Each row comes from the steps of one walk. Every step used is in the known rows, and no mark comes twice. Write the walk behind each row, first mark first.
In the rows, 128 means zero.
Known rows:
t/q/l/m/u: [ 87 134 132 131 121 150  79 157 142 122 134 153 120  81 139 238  77 130
 142 117 140  99 122 130]
n/j/v/l/m: [ 96 196 123 132 130 106  99  27 112 137 119 121 125 108 121 169 114 141
 136  98 153 140 114 130]
v/u/m/t/q/l: [188  85 136 160 138 139 160 202 117  74 155 130 107  63 126 137  79 133
 116 171 102 130 164 119]
l/m/t: [133 173 130 145 134 127  64 121 149  89  83 146 116  86 128  87  89 122
 121 140 129 116 133 117]
q/u/m/t: [131  80 123 109 140 114 146 153 104 113 118 139 105 167 136  92 137 138
 105 142 123 130 104 131]
t/v: [ 84 166 126 122 105 139 128 145 153 156 156 119 134 175 148 116 143 150
 106 127 131 105 127 140]
m/l/v: [126 124 119 104 133 122 100 132 154 138 112 101 174 156 129 118 131 108
 146  91 107 134 119 117]
l/v/u/m/t/q: [209  59 129 192 135 140 167 164 109 105 126 125 149  82 108  80 145 120
 131 150 108 152 157 116]
q/u/m/l/v: [142  52 112  85 147 114 135 159 125 148 112 126 160 190 140 146 146 119
 146  98 108 154  89 128]
q/l/v/u/m/t: [215 103 117 130 146 125 133 214 112 100 166 109 137  84 124 118  69 131
 144 169  87 145 149 120]
v/t/q/u: [113  85 139 116 108 137 164 139 135 180 130 155 117 194 131 182 235 126
 121 129 146 128 108 128]
u/m/l: [117  97 121 114 152 112 123 150 131 107 116 116 133 140 156 143 107 123
 123 113 108 132 117 129]
l/v/u/m/t: [209  93 118 162 142 125 143 185 104 109 142 115 145 101 119  70 126 131
 131 159 102 145 143 122]
u/m/l/v: [146  83 114 111 154 114 120 144 130 127 112 103 168 140 142 132 115 110
 149 102  99 153 115 125]
n/j: [ 82 133 120 175 111 113 109 124 121 135 137  95 115 175 146 153 186 159
  84 103 131 124 104 123]
u/m/t/v: [123 136 126 108 135 122 147 137 124 103 132 133 137 142 149  47 102 147
 124 153 120 130 144 139]
l/m/t/q: [135 140 142 175 126 142  89 103 153  83  70 156 119  67 116  92 108 112
 120 131 134 123 146 111]
q/t: [109 171 126 163 126 129  94 127 135 121 142  81  77 136 131 120 117 117
 108 128 132 113 130 137]
t/q/u: [ 92  75 134 149 102 146 152 142 138 161 126 135 106 182 122 164 198 132
  86 107 139 112  99 127]
n/j/v: [ 72 134 119 111 117  86 124  89  80 159 140  87 111 147 139 111 174 152
  95 113 135 135  97 127]
n/j/v/l/m/t: [116 208 128 113 139  97  99   5 107  95  94 132 135  91 111  91  87 134
 150 114 150 146 135 121]
u/m/t/q/l/v: [173  74 128 129 147 131 142 142 121  96 123 108 143  85 117 114  76 109
 148 135  96 157 146 117]
j/v/l: [ 90 185 128  82 128 116 146  53 114 158 155  98 124 138 108 134 107 120
 127 109 138 115 120 139]
l/m: [114 161 126 159 124 134  67 142 154 130 109 134 105 104 139 165 115 128
 108 124 132 110 111 125]

Write each row's walk:
[117  33 130 117 138 128 162 148 129 124 103 148 129 167 142 166 158 121
 116 100 122 140 104 127] | t/q/u/m/l
[ 79 158 121 135 123 135  65 146 131 138 125 150 124 119 145 184 113 139
 130 117 149  92 104 137] | l/m/u
[161  94 122 143 144 122 138 204 127 105 143 127 130 117 151 154 121 135
 117 138 105 127 132 127] | v/u/m/l
[113  66 119  86 145 113 138 165 125 130 118 139 125 186 153 161 139 131
 118 108 116 133  91 132] | q/u/m/l
[106 118 141  81 121 108 164  89 100 179 131 124 121 120 125 117 193 109
 137 141 142 140 126 129] | j/v/t/q
[130 215 133  84 144 113 101  30 125 103  98 139 130  70 100  75  49 110
 157 129 143 126 142 127] | j/v/l/m/t
[123 125 140 110 119 137 137 154 149 147 153 127 118 129 137 210 147 118
 138 143 123 128 138 123] | v/t/q/l
[164 194 131 149 115 146  97 173 158 101 125 172 138  85 135  68  98 153
 132 173 133 111 165 126] | l/m/t/v/u
[170 110 125 103 146  94 164 155  65 112 148 118 106  72 125  37 106 135
 116 178 114 135 139 130] | j/v/u/m/t
[136 151 142 151 125 158 124  62 164 100  80 179 130 126  95 145 110 116
 140 108 154 123 138 120] | v/l/m/t/q/u
[103  87 138  52 113 109 180 105  94 203 131 147 113 167 122 136 223 119
 133 137 150 140 102 132] | j/v/t/q/u
[113  89 138 130 112 138 150 122 132 120 101 147 117 164 112  86 171 126
 101 123 136 117 122 118] | m/t/q/u
[153 116 133 123 126 139 121 129 145 107 122 107 151 102 105 103  90 106
 144 125 104 137 151 109] | m/t/q/l/v
[ 82 202 125 138 128 149  85  89 148 129 135 152 143 128 125 221  86 133
 153  96 160  91 119 142] | v/l/m/u
[147  19 122 114 140 131 159 140 128 144  98 136 163 168 129 155 166 111
 145  89 113 161 102 122] | t/q/u/m/l/v
[168 122 118 174 112 141 124 192 132 163 165 101 142 134 118 137 170 135
 114 133 113 120 127 122] | l/v/u
[ 86 252 126 132 127 158  84  69 158 121 151 147 134 130 133 171  53 136
 186 115 173 100 154 162] | q/t/v/l/m/u
[106 219 134 106 120 147 146  66 165 107 142 133 164 168 117  74  88 139
 144 125 138 110 165 138] | m/t/v/l
[127 177 129 112 140 138 166  81 142  95 143 136 157 151 129  87  74 142
 147 133 130 129 161 145] | u/m/t/v/l
[150  98 121 118 136 104 164 177  68 153 172 108  94  90 136 117 133 140
 102 162 117 130 116 139] | j/v/u/m
[ 98 193 126 137 114 138 110 127 150 135 155  99 102 157 144  93 113 135
 123 137 137 114 146 148] | q/t/v
[ 91 142 124  81 122  77 137  86  78 177 142 107 123 159 146 125 210 145
 131 134 142 151 107 129] | n/j/v/t
[178 101 129 171 109 157 138 202 145 149 174 103 138  99 111 189 130 125
 125 133 104 127 145 115] | t/q/l/v/u
[141 189 127 170 108 148 127 178 145 134 183 107  98 135 139 100 128 147
 119 161 135 109 161 146] | q/t/v/u
[144 102 134 138 116 137 145 116 140 177 125 121 160 146 119 153 211 106
 153 122 128 149 132 120] | l/v/t/q
[113  37 130 154 123 138 173 157 113 150 127 137  98 167 134 175 183 134
  89 117 131 132  95 134] | t/q/u/m
[130 183 144 113 137 130 125  10 130  98  82 151 132  50  89  86  69  99
 156 122 149 134 155 122] | j/v/l/m/t/q
[130 109 140 149 120 143 104 119 147 106  68 177 111 115 115 109 139 121
 116 128 144 124 121 114] | l/m/t/q/u
